Known rows, with every way that one mark hangs from another
(bevu (kadu (bovun (fetane fovir)))): [ -9 -24   0  19 -73  23  19   5   5  -1  -2  21  33 -28  -3 -11  29  16
  55  67  28  51 -44]
(fetir (kadu bovun) (nokif fovir)): [-21 -45 -29  -8 -24  15  14  16  -4  15  22  34   7 -26  28  13   4  50
  19  44   7  44  22]
(fetir (kadu bevu) (nokif fovir)): [-13 -51 -11 -34 -21   8  18   5  17  12  44  28  23 -20   6  15  -3  42
  14  53   1  32  46]
(bovun (fetane fisik) kadu): [-33 -31  19  -7 -50   1  27  -9   5  10 -13  12  48 -52  13 -28 -27  24
  44  18  17  21 -25]
(fisik (fetane fovir)): [-41  -9 -13 -12 -41  62  18 -15 -19  -7  21   1  33 -34  -7 -20  -9   2
  48  42  17  18  18]
(fetir (kadu bevu bovun)): [-19 -42 -22   8 -19  25  13  11 -20  31  19  -2  20 -50  -6   7  26  16
  13  41  -6  24   6]
(nokif (fetir (kadu bovun)) fovir): [-12 -42 -22 -10 -28   9  -6  -3 -23  -3  21  15  10 -15 -18  -3  21  30
  15  25   8  48  13]
(fisik fetane kadu): [-63  -9 -12  13 -14  35  14 -16 -25  -3  11   0  17 -62 -19 -29   1 -21
  27  35  15  39  15]
(fetane fovir): [-10  -4  -2 -11 -49  41  22 -14   2  -2  15   3  34 -27  -8  -7   8  16
  53  50   6  24   8]
(rolop (kadu bevu)): [-11 -41  -9  -6 -33  19  24   5   3 -13  17  -7  34 -37  -7 -11  40   0
   2  68   3  27  -1]
(fisik kadu): [-35  -4  -2  16 -21  13  17 -17  -5   3   5   0  19 -56 -20 -18  19  -7
  33  42   6  45   5]
(bevu (kadu (bovun fetane))): [-20 -42   2  30 -56  -5  11  10  -2   8 -15  14  20 -34   0  -9  44   5
  32  56  17  51 -47]
(fetir (nokif fovir)): [-21 -34  -3 -27 -38   0  17  -1  18  -8  14  28  13  -9  14   9   3  35
  33  53   6  35  24]
(fisik (fetane fovir) kadu): [-53   9 -14   2 -29  62  22 -22 -20 -10  25   6  30 -58 -23 -33 -13 -10
  48  46  27  40  17]
(bevu (kadu bovun)): [-22 -25  -8  37 -44  13  11  11 -13  -9   1   2   3 -35   5  -4  51  -3
  30  61   2  39 -31]
(rolop (kadu (bovun fetane))): [-16 -51 -20  11 -49   8  19  15  -9   8 -22  13  35 -41  12 -17  40  15
   9  53  23  47 -41]
(fetir kadu): [-15 -30 -15   3 -15  22  12  -1 -15  26  23  -2  25 -38   4  -5  12  13
  18  24  -8  29  26]
(fovir nokif): [-19 -34   0  31 -33   3  17 -16 -19   2  14 -17  18 -26  10  10  33  12
  17  42  12  12  -8]
(rolop (kadu bevu bovun)): [-18 -44 -23   9 -37  23  22  17 -11  -9   3  -3  24 -45   0  -6  51   5
   1  71   6  29 -24]
(bevu (kadu (bovun (fetane fisik fovir)))): [-29   5  15  15 -83  22  20   3  13  -9  13  29  36 -45   1 -16   0  19
  59  70  32  40 -65]
(nokif fovir): [-25 -35  21 -20 -43   4  13 -12  -6 -13  11   4  14 -15   4 -18   4  11
  40  49   8  34   8]
(fovir (nokif (fetir (kadu bevu bovun)))): [ -4 -50 -38  32 -18   7   2  -6 -28  14  32 -11  22 -29 -30  33  53  29
 -13  32  10  18  -1]
(bevu kadu): [-16 -22   5  22 -40   8  13   0   1 -14  14  -1  14 -26  -1 -10  39  -8
  29  59  -2  36  -9]
(fetir (kadu bovun) nokif): [-18 -31 -52  15 -16  24  15  20  -4  35  13  26  14 -41  20  27  23  44
  12  32  -6  33  19]
(fetir kadu (nokif fovir)): [-15 -42 -16 -24 -20   9  14   5   9  12  35  31  18 -17  23   9  -8  44
  18  41   4  39  43]
(vubin (bevu (kadu bovun))): [-13 -33   4  62 -38  34   6  13  -2 -18  28   9   0 -28  24 -13  55 -20
  27  66  -2  45 -44]
(vubin (bevu kadu)): [ -7 -29  17  47 -34  29   8   1  10 -21  40   6  10 -20  18 -18  44 -25
  26  62  -6  42 -22]

Rows
[ -5 -39  -8 -25 -24   4  -5 -14  -9  -6  33  10  21  -7 -24  -8   9  25
  15  22   5  44  34] => (nokif (fetir kadu) fovir)
[-11 -70   8 -12 -38   1  30  -8   3  21 -17   1  53 -39  -9 -17   7  17
  35  28  12  26  -5] => (bovun fetane (kadu bevu))
[-24 -52  -1   0 -50  -1  16   1   1  31 -19   7  34 -41 -20   3  31  14
  31  47  12  30 -31] => (kadu bevu (bovun fetane))
[-25 -17  -3   1 -53  26  27 -12   8  17   0  19  46 -61 -41 -11  13  14
  54  63  34  54 -29] => (fisik (kadu bevu (bovun (fetane fovir))))
[  0 -36 -30  27 -15   5  -1 -19 -23   8  38 -12  25 -18 -18  20  38  27
  -9  15   9  22  20] => (fovir (nokif (fetir kadu)))
[-39  15  26 -18 -61  21  29 -26  29   5  27  23  56 -69 -42 -21 -28  13
  58  63  34  38 -27] => (bovun (fetane (fisik (kadu bevu)) fovir))
[ -5 -42 -19  30 -46  27  21  -4 -25  33  20   7  43 -37  14   9  11  44
  28  40  39  30 -22] => (fetir (kadu (bovun (fetane (fovir nokif)))))
[-56  -3 -22   6 -33  65  24 -11 -25  -7  21   7  27 -69 -36 -19   1  -8
  46  63  29  36  -2] => (fisik (fetane fovir) (kadu bevu bovun))
[-10 -44  -1  17 -66  17  27 -12  -8  16   9   0  44 -32 -10  17  26  33
  37  64  40  20 -40] => (kadu bevu (bovun (fetane (fovir nokif))))
[-49  -1 -12  31 -29  52  25 -29 -34 -17  37  -7  29 -55 -10 -17  -4  -3
  34  52  44  28   5] => (fisik (fetane (fovir nokif)) kadu)
[-41  26  22  -7 -61  22  25 -25  22   4  18  26  50 -66 -25 -28 -31  16
  62  51  36  46 -29] => (bovun (fetane (fisik kadu) fovir))
[-15 -61 -15   1 -49   6  22  15  -1   9 -13   9  41 -43  -5  -9  45  13
   5  66  21  40 -39] => (rolop (kadu bevu (bovun fetane)))
[-13 -33  -3 -13 -65  27  24  -5   7  22  -4  13  47 -37 -24   0  17  26
  53  59  23  32 -29] => (kadu bevu (bovun (fetane fovir)))
[ -6 -33 -21  -1 -64  36  27   9  -2   0  -9  18  48 -37   8 -19  26  26
  31  65  35  50 -38] => (rolop (kadu (bovun (fetane fovir))))
[-43  42  13  -1 -47  39  25 -23  10 -14  32  15  34 -68 -19 -24 -25   9
  59  57  21  34 -14] => (fetane (fisik kadu) fovir)
[-44 -23  16  -5 -62  -2  16  -2  10  23  -5  16  34 -57 -15  -1   2  18
  36  50  15  19 -51] => (kadu bevu (bovun (fetane fisik)))
[-10 -52 -16 -21 -28   7  -2  -3 -15  -2  30  11  17 -18 -35   4  26  29
  11  38   7  41  14] => (nokif (fetir (kadu bevu bovun)) fovir)
[-62 -19  -7   3 -14  34  18 -16 -17  -2  20  -4  22 -66 -37 -22   6 -24
  23  47  13  32  17] => (fisik fetane (kadu bevu))
[  3 -47 -25  16 -15   3   3 -18 -15  10  47 -15  31 -21 -35  28  42  24
 -13  29   7  15  21] => (fovir (nokif (fetir (kadu bevu))))
[-19 -55 -23 -20 -26  12  17  18   3  16  32  31  13 -28  11  21   7  46
  15  56   5  36  24] => (fetir (kadu bevu bovun) (nokif fovir))
[-50  39   0  14 -53  44  24 -13  -3 -11  19  19  23 -77 -14 -18 -15  13
  60  59  25  37 -36] => (fetane (fisik (kadu bovun)) fovir)
[-52   7  23   5 -45  -5  17 -20  16  13   2  20  37 -70 -21 -26 -17   5
  41  37  23  44 -32] => (bovun (fetane (fisik kadu)))
[-16  18  -2  10 -60  22  11 -34   2 -26  42   0  36 -23 -25  14   6  34
  32  43  27   7 -19] => (fetane fisik (fovir (nokif fetir)))
[-47  29   2  43 -53  34  27 -20 -17 -16  31   6  21 -72  -1  -3  -4  21
  44  65  41  26 -48] => (fetane (fisik (kadu bovun)) (fovir nokif))
